Each row was made from one path, in order. Every step used is in the known rows, and no mark comes twice. Write each row's path.
Known rows
x, u, y, a: [ -9  -2   2  -1   4   9   8 -13   4  11 -12  23   8 -11   4   2  31   5
  11 -28 -10  -4 -15   2  -7   2  16   9   8 -41   4   8   0   1  19   8
   8   0 -34  10  -8  27 -12  13 -38   1  -3 -38   6  10  21 -26  -6 -17
  -6   5]
y, a: [ -9  -4   0  17   2  11  -1  -1  20   2  -3   4  17  -4 -14   0  11   2
   7  10  -1   7   1   8   2 -13   5  -3   4   5  -2   6  15   1  -1  -1
  14   6 -14  23   1  13 -14  10 -17  -6  -2   2  -3  -2  12   0  -6  -8
 -15   2]
u, x: [ -7   4   8 -23   0  -5   7   9   3   3  12  -3  17  -5  -5   7   1  12
  -2 -15 -16   5  18 -15   5 -13  -4 -12  -1   0 -27  -2  11  -3  14  -9
  16  12   5   6  -5 -12  -1   7 -16   6   2  -4  -4  -1   9  11 -13 -20
  -6   2]
p, a: [ -7 -10 -15   5   2   9  12  18  18  -2   6   7   2   1  -9  -1  -7  13
  13 -10 -18   7  -3 -13   7 -20  11   4   7  -4 -15   6  20   1  12  10
   1 -10   8  13   3  -2  -2  11  11  -1  -1  31  -1  -6   4  11   0 -21
  -5   6]
a, y: [  6  -1  -4  33   2   3   2  -7  11   9   3  -9 -11   2   3 -18   7   1
  -1   7 -39  14  14  -8  10   4   0 -19  10 -25 -32   1  19   0   8   1
  15 -13  11   1   5   0   1   7   4  -6  -2  -6  -9  -8  13  -4  -7 -13
  -4 -10]
s, d, x: [ 11  11   2  14  -5  13   3  22   8  -4   3 -12 -13  13  -7  -2 -27   7
   5 -24 -34   0  11  -4   0  17 -12   3  -2 -12  -2   1 -11   0  -4  -8
   4  -2  -1  -4   5  -9 -31  -3  24  -1   2  14   5  -2 -12  12  -3  15
   4   4]
p, x: [ -5   8  -4  14  10  -1  -5  -2   9  -1  11 -15   8  -3   3 -14  -7   4
  11 -10 -22   9   4  -3  11 -12  -7 -20   4  -2 -29   1  12  -2   5  -7
   2  -6  25   0  18  -4 -18   9 -18   6   1  18  -7  -7  -3   5  -9 -22
 -13   8]
p, x, u, y: [ -6   8  -3 -12  13   1   2 -18  -5  11   3   2  -4 -10  23  -9   6   8
   9 -48 -34   1 -12 -12   3   5   8  -9   9 -45 -26   1  -5  -3  21  -2
  -3  -8   7 -14  12   7 -17  12 -37  16  -2 -26   1   1   3 -16  -2 -28
  -1   8]
p, a, s, d, x: [  8  -4 -12  -2  -1  -4  10  22  -3  -7   6   5 -16  16 -18  19 -20   5
 -11  11 -10  -3  -2  -2  -2  16 -10  24   4  21  11  -3 -12   1  -8   7
 -28  -8   8  -8   2 -10   2 -12  41   2   1  41   4  -4 -13  17   6  19
  16   7]
d, x: [ -3   5   6  14   0  10   2  23   1  -5   9 -12 -13   7   4   2 -15   6
   3 -23 -57   8   0 -11   3  -7  -7 -14   3  -8 -10   1   5  -1  11   0
   6  -5 -13   4   7  -1 -18   5 -10  10   0  13   5   2  -5   9  -6  -4
  12  11]
u, y, a, p: [-12   0  -5  -5   2  18  -6 -19  10  -6 -14   7  15   1  -2 -17  49 -11
  -1  13  11  -2   3   0  -3 -18  10  -8  -7 -16   7   4   2   2   5  -4
  28  18  -4  31  -5  -2   6  11 -16  -5  -8 -31   6   1  14 -15   4   9
   2 -21]
p, a, y: [ -2 -14 -16  34   7   1   7  -7  11   7   5   4 -11   3   6  -8 -11   7
   4   2 -32  11   3 -15   8 -14   1  -4  15 -19 -24   4  22   0  16  11
   3 -23  10  -8  -5   2  16   5  30  -5  -3  20  -7  -9  13  -5   4 -23
  -2  -6]
p, a, s, d, x, u: [ 11  -5  -9 -14  -7   1  10  11  -8   3   6  12 -24   7 -12  17 -20   6
  -8  -6 -18 -10 -24  -1  -4  31   0  33  10   5  20  -2 -13   0   6   7
 -32 -17 -14  -8   1  15 -13  -7  31   9   2  20   3   7 -12   5  -2  10
   8  18]
y, a, s, d, x: [ -1   2   6   2   0   2  -3   9   0  -3  -4   7   2  14 -24  24   0 -12
 -15  18  -3  -6   1  20  -7  22 -18  16   2  27  27  -2 -14   2 -19   0
 -16   5  -8   7  -3   6 -10 -12  14  -3   1  12   1  -1  -4   2  -1  27
   6   7]
s, d, x, p: [  8  12  12  15  -2  14  -8  21   7  -8   0 -20 -14  17  -1  -9 -43   0
  15  -9 -14  -2   8  -3  -6   4  -2 -13  -3   3  -2   1 -15   2   1  -9
  13   5 -16   6 -10  -3 -25   0  33   1   1  20   5   5 -14  13  -5  18
  10   0]
s, a, p, x: [  0  -7 -13  24   4  13 -10   8  -1  -9   6 -15   4   5   2 -27   7  -9
  10  27  35   3  -4   2   5 -43   6 -13   0  17  -1  -5  -3  -4  -1 -19
  12   1  36  10  26  -7  12  11  -2   6  -3   1 -13  -7 -10   0   0 -20
 -18  -9]
a, p, x: [ -1   8  -8   2   2  11 -17 -11   8  -6   8 -23   7  -1   8 -29   4 -10
   2  18   1   4   5  -2  12 -13  -2 -27  -6  17 -22  -2  11  -2   5 -18
  17   7  30  25  18 -11 -11   6  -7   7  -6   4  -6  -4 -13   3  -7 -12
 -10  -5]
a, s, d, x: [ 13   7   6  -2  -6  -1   3  14  -3  -1   4  -4 -14  17 -22   7  -3   0
 -16   7 -24  -1  10   1   1  28 -13   8  -1  20   6  -4 -11   1 -14  -1
 -16  -1  15   1  13 -12 -13 -10  21   0   2  18   2  -4 -13  20  -7  29
  15   8]
x, d, s: [  4   3   6  -5 -15 -13   5  13   1   2   2 -17  -2 -20  12  -3  -6   6
  12  -6  17  10   3  -1  11   1   4  -5 -17   1  -2   4  33   2 -19  14
   4  -5  -5 -17  16  -8  -2  -1 -22 -12   5  -2   4  -1  -5  20   8   5
  -5  11]
y, a, s, d: [ -3  -2   2  12  -2  -1   0  -7  15   5  -8  12  13  11 -41   7  22  -7
 -11  38  34  -5  13  21   2  26  -4  23   1  31  15   2   0   4 -22   0
 -10  12  13  20   4   1  -8  -4   8 -15   0   7  -5  -4   5   5  -6  21
 -11  -4]
p, a, s, d, x, u, y: [  6  -2  -9 -24   1  -1  16   5 -17   3  -3  22 -28   8   1  22  -3  10
  -6 -31 -31 -12 -21 -10  -8  30   2  33  10 -24  18  -1 -25   1  11  12
 -35 -15  -8 -17  -9   5   4  -6  22   8  -1   7  13   2  -5  -1   8  13
  24   9]
u, y, a, s, d, x: [ -4   3   6  -4   9  -2   5  -1  -8  -4 -11  18  -1  16 -14  22  15  -5
 -19  -5 -17  -9   6   9 -12  20 -11  17  -1  -5  27  -1 -22   3 -12   5
 -18   6  -9  -4 -12  -4   8 -13   7  -3  -1  -4   9  -1   4  -4   7  35
  20  -4]
u, x, d: [  3   6  14 -33 -11 -10   0   5   3   0   6  -7  14 -16  -1   4 -27  15
  -5 -23  13   8  35 -10   8 -10 -13 -13 -10  -7  -6   4   7  -3   8   3
  18  14  -6  -5  -8 -19  -7  -5 -26   1   7 -18   1  -2   3  15  -5  -4
  -8   1]

Which path is each row?
[ 12  10   8 -20  -1  -1  11  -5 -16   7  -3  13 -24   6  -5   8  11   5
 -11 -30 -40 -10  -8  -7  -5  46  -1  23   2 -26  12  -4 -25   1   3   3
 -24  -5  -3 -11   0   0  -9  -5   0   8   0 -17  12   4  -6  -4  -2  21
  23   8]
a, s, d, x, u, y
[-13  -8   5   4  -2  -9  -3  -8   9   4  -3  14  16   3 -28  12  37  -5
 -12  42  13   6   3  14   6  -3   5   2   4  30   8   3  16   3  -7   7
  -4   6  -1  29   3  10   0   3 -20  -8   1  10  -6  -4  10   2  -8   1
  -7   5]
y, a, s
[  3  -1   1 -11  -1  -5   9 -26   3  17 -16  28   3   0 -24   7  41  -1
  -9   4  19 -14  -5  10  -5  41  11  32   4 -14  19   4 -15   3  -3   5
 -14   7  -6   8  -4  18  -6   2  -9  -5  -2 -40   5   4  13 -17  -1  13
  -4  -1]
x, u, y, a, s, d
[  2  -8 -13  13   0  15  -9  -4  -6   1   3  -9  -2 -11  12 -25  10  -4
  11  15  34  -4 -30   4   1 -20  11  -2   4   6   3  -3  -3  -6  10 -20
   8  -5  14  10  24  17  -3  16 -12  17  -3 -20 -12   3  -7 -17  -7 -33
 -22   3]
s, a, p, x, u
[ -1   4  -1 -18  15 -12  -1 -36  -5  12  -9  23  10  -4  -5  12  21  -5
  -8  -6  21 -13 -11  14  -5  31   1  21   9 -14  11   1 -23   0  -7  -5
 -26   3   8  -9   3  13  -7  -6 -16   6  -1 -28   0   3   4 -23   4   6
  -6   1]
p, x, u, y, a, s, d
[  5   7 -10  -5  -5   8 -17 -25   2   6   7 -19  -6 -10  19 -29   6  -8
   7  10   2  -1 -16  -3  10   8   8 -19  -1   0 -18  -1   8  -4  15 -21
  17  -2  12  18  22  13 -30  13 -18  16  -6 -20  -5   5 -10 -12 -12 -26
 -16   6]
a, p, x, u
[  0   7   3  -5   5  17   7  -4  -5   4 -12  14  -8  -2   9  14  -5   6
   9 -52 -31 -16 -15   6 -18  28  -4  20   6 -49  25   6 -28   0   8  -2
  -3  -1 -42 -14 -15  22 -26  -5  -3   8  -2 -38  14  11   6 -26   4   9
   7   4]
s, d, x, u, y, a
[ -8   5  17  22  -3  14  -9  22   1 -14   5 -19 -12  11   9  -6 -26  -1
  11  -4 -50   7  -1  -9  -3 -19   1 -27   0   9 -15   1   1   0  12   0
  19  -2 -22  14 -11   5 -16   7   3   9   1  29   3   7  -8  10  -8   2
  15   6]
d, x, p
[ -2   1   2  -6   5  -7   8 -14   8   7 -15  24  13  11 -29   8  42  -6
 -14  13  23  -5  14  10  -3  21   2  24  -3  -7  16   1 -14   4 -17   6
 -12  13   9  13  -5  -7   9  -2   2 -13  -2 -16   3  -6  11  -1   4  27
   3 -14]
u, y, a, s, d
[-11   6  -2 -19   1  -8 -16 -25 -14 -10  -9  -8  19 -24  40  -2  15 -15
   3   6  54  -4 -10  12  -5 -16  -6 -15 -21  -4  17   4   9   2 -23   1
   9  11 -15 -21   3  -7  22 -10 -33  -7  -4 -21   7   2  -4 -11  27  11
   2 -11]
u, y, a, p, x, d, s
[ -5   1  18  13  -2  -3 -15   5   0  -8 -10   0  -1  20 -18  18 -11 -14
  -8  39  10  -5   3  22 -13  16  -5   2   1  42  23  -2 -18   4 -11  -1
  -6  12 -24  14 -17  10  -5 -10  24  -3   1  24   0   9  -8   6  -3  33
  11   1]
y, a, s, d, x, p
[ -4   8  -2 -24   5   5 -24 -32   2 -11 -12  -3  19 -11  20 -15   1 -12
   2   7  46  -1  17  10  -2 -22  -9 -15 -14 -18  16   9 -10   0  -5  -1
  17  16  -9   1  -4 -11   0  -5 -35  -3  -4 -36   5   0   3 -16  14  11
  -4 -16]
u, y, a, p, x, d
[  1   8   7 -16   2  12  12   7 -11   3  -2   3 -24  -3  24   4   3  13
   4 -61 -61  -1 -22 -18  -5   6   9  -4   3 -53  -8   2  -9  -1  28   6
   2 -13 -28  -9  -1  12 -18   8 -25  17  -1 -23  13   8   2 -14  -6  -9
  20  16]
d, x, u, y
[  5 -18  -4  50   7   8  10  11   3   8   1  -1  -8   7  -3 -15  10   4
   3  14   0  12   0  -6   3 -17   5  -7  13 -21 -10  -2   9  -3   2   1
   6 -16  18 -10   7   2  28  10  12  -9   0  -6 -15 -12  17  -7  -1 -25
 -14  -5]
s, a, y
[ -1   6  13 -43 -14 -21   9  12  -9   1  10  -8  13 -29  18  17 -16  11
   1 -25  13   6  13  -7   6  -5  -7  -9 -18   7  -6  -2  28  -2 -11   6
   8   7 -11 -30  -1 -12  13 -12 -28  -5   7  -8   3   2   0  18   6  -4
  -2   8]
u, x, d, s
[  3 -13  -1  30   7 -21  -1   7 -19   6   7 -17  -9 -19  39   2 -21  -2
   8   4  32  11 -12   9   0 -23  -7 -16   1  -3   3  -3  19  -4 -23   3
 -15 -27  15 -63  17  -2  42 -13  -4 -10   7  -1 -13 -12   1  -8  18 -15
 -13  -1]
p, x, d, s, a, y
[ -2  -6   1 -27  -3 -20   3   4  -2  -4   6  12  12  10 -18  14 -20   2
  -8  27  34  -6  13  -4   0   0   4  10  -1  48  -7  -5 -13   1   5   2
  -7  17  13   9 -25 -17  25 -11  39  -1   3  31  -5   2  -2  20  -2   8
   1  -9]
u, x, p, a, s, d
[ -2  11  -8 -22   4   8 -10 -32  -7   4  -3  -6  -5 -11  26 -31  19  -4
   7 -24  -6  -6 -17 -12   6   4   8 -14  -2 -35 -18   0  -9  -3  22 -14
  13   2  17  10  11   0 -10  13 -28  14  -8 -38   1   3  -4 -22  -4 -20
  -3  -7]
a, p, x, u, y
[  3 -15  11   1  -5 -24  12  15 -25   8   5  -2   1 -21  28  18 -12   6
  -2  -3  29   6   3  -3  -4 -19  -8  -9  -3  -2   2  -7  16  -5 -13   7
   0  -8  -2 -56  -8  -5  59 -16  -3 -13  10 -22 -10  -6  10   0  13 -14
  -8  -5]
u, x, d, s, a, y
[-15  -7   3 -12   6  -3   2  11   0 -10   9   5  15  -1   9  11 -23  11
  10  -5   1   4   3 -18  -3 -42  10 -13   5  20 -21  -1   7  -2  27   5
  18   9  -9   5 -32  -4  18   4  12  11   4  24  -3   6   4  10  -4 -22
   0  -3]
u, x, p, a
[-11 -13  -2   3  -4 -12  -3   8   6  -6   2   9  -1   7 -15   0   3  -1
  -1  45   7   6  -5  -4   7 -17  21  -3   3  42 -11   1  15   4  12  13
  -6  -4   5  25 -11   2  17   9  17  -4   0  46  -4   2   0  19  -5  -1
   5   0]
x, p, a, s
[  1  -8   4 -24 -21 -10   1  21 -21  -6   2 -10  15 -25  19   1   4  -2
   2  10  67  -3  -4  -2  -3 -31   1  -3 -23  28  24  -4   9  -4 -16  -2
  16  14  -3 -21   5 -16  41  -6 -11  -5   6 -22  -3  -1  -5   8  13  -1
 -10  -6]
u, x, d, s, a, p
[  5  -3  -3  39   8   9  -4   7   1  -8   3 -10 -27  19  19  -1 -57  -1
  10   1 -30  -1   0  -6 -10  -4  -7  -6  15 -11  -5  -2 -13   0  10  -1
   2 -15 -15 -21 -29  -1  10 -10  68  -3  -1  37   1   2  -3  -5   8   9
  18 -11]
s, d, x, p, a, y
[ 18   4   0   1  -8  -8   7   2  14   8  -1   0  -1  10 -40  -8  14  -1
 -11  28  12   1  22   1  12  34   1  16  -4  18  -2  -1  -1   3 -18   0
 -15   6  35  19  14 -14 -11   1  13 -10   0  12  -4  -8  -5  19 -11  17
  -4  -1]
a, s, d
[ -3   3  -4 -14  -6  -5 -23 -18  -3  -9  -1 -19  17 -28  29  -5  -4 -19
   7  25  58   0 -11  23   0 -15  -6 -15 -17  29  15   2  23   0 -26  -6
  10   7 -16 -11   7   0   6 -13 -25  -5  -1  -2   0   5 -10  -7  14   3
 -15   0]
y, a, p, x, d, s
[  3  -6  -5   7  -2  -7   2   4  13  -5   0   6  -5  15 -27  -5 -11  -3
   0  42  35  -4   6   3   6   4  16  11   1  33   2  -1  -5   5  -4   7
 -10   5  16  21  -9  -9   6   1  46  -9   0  45  -4  -1  -7  21  -3  17
   3  -7]
x, p, a, s, d
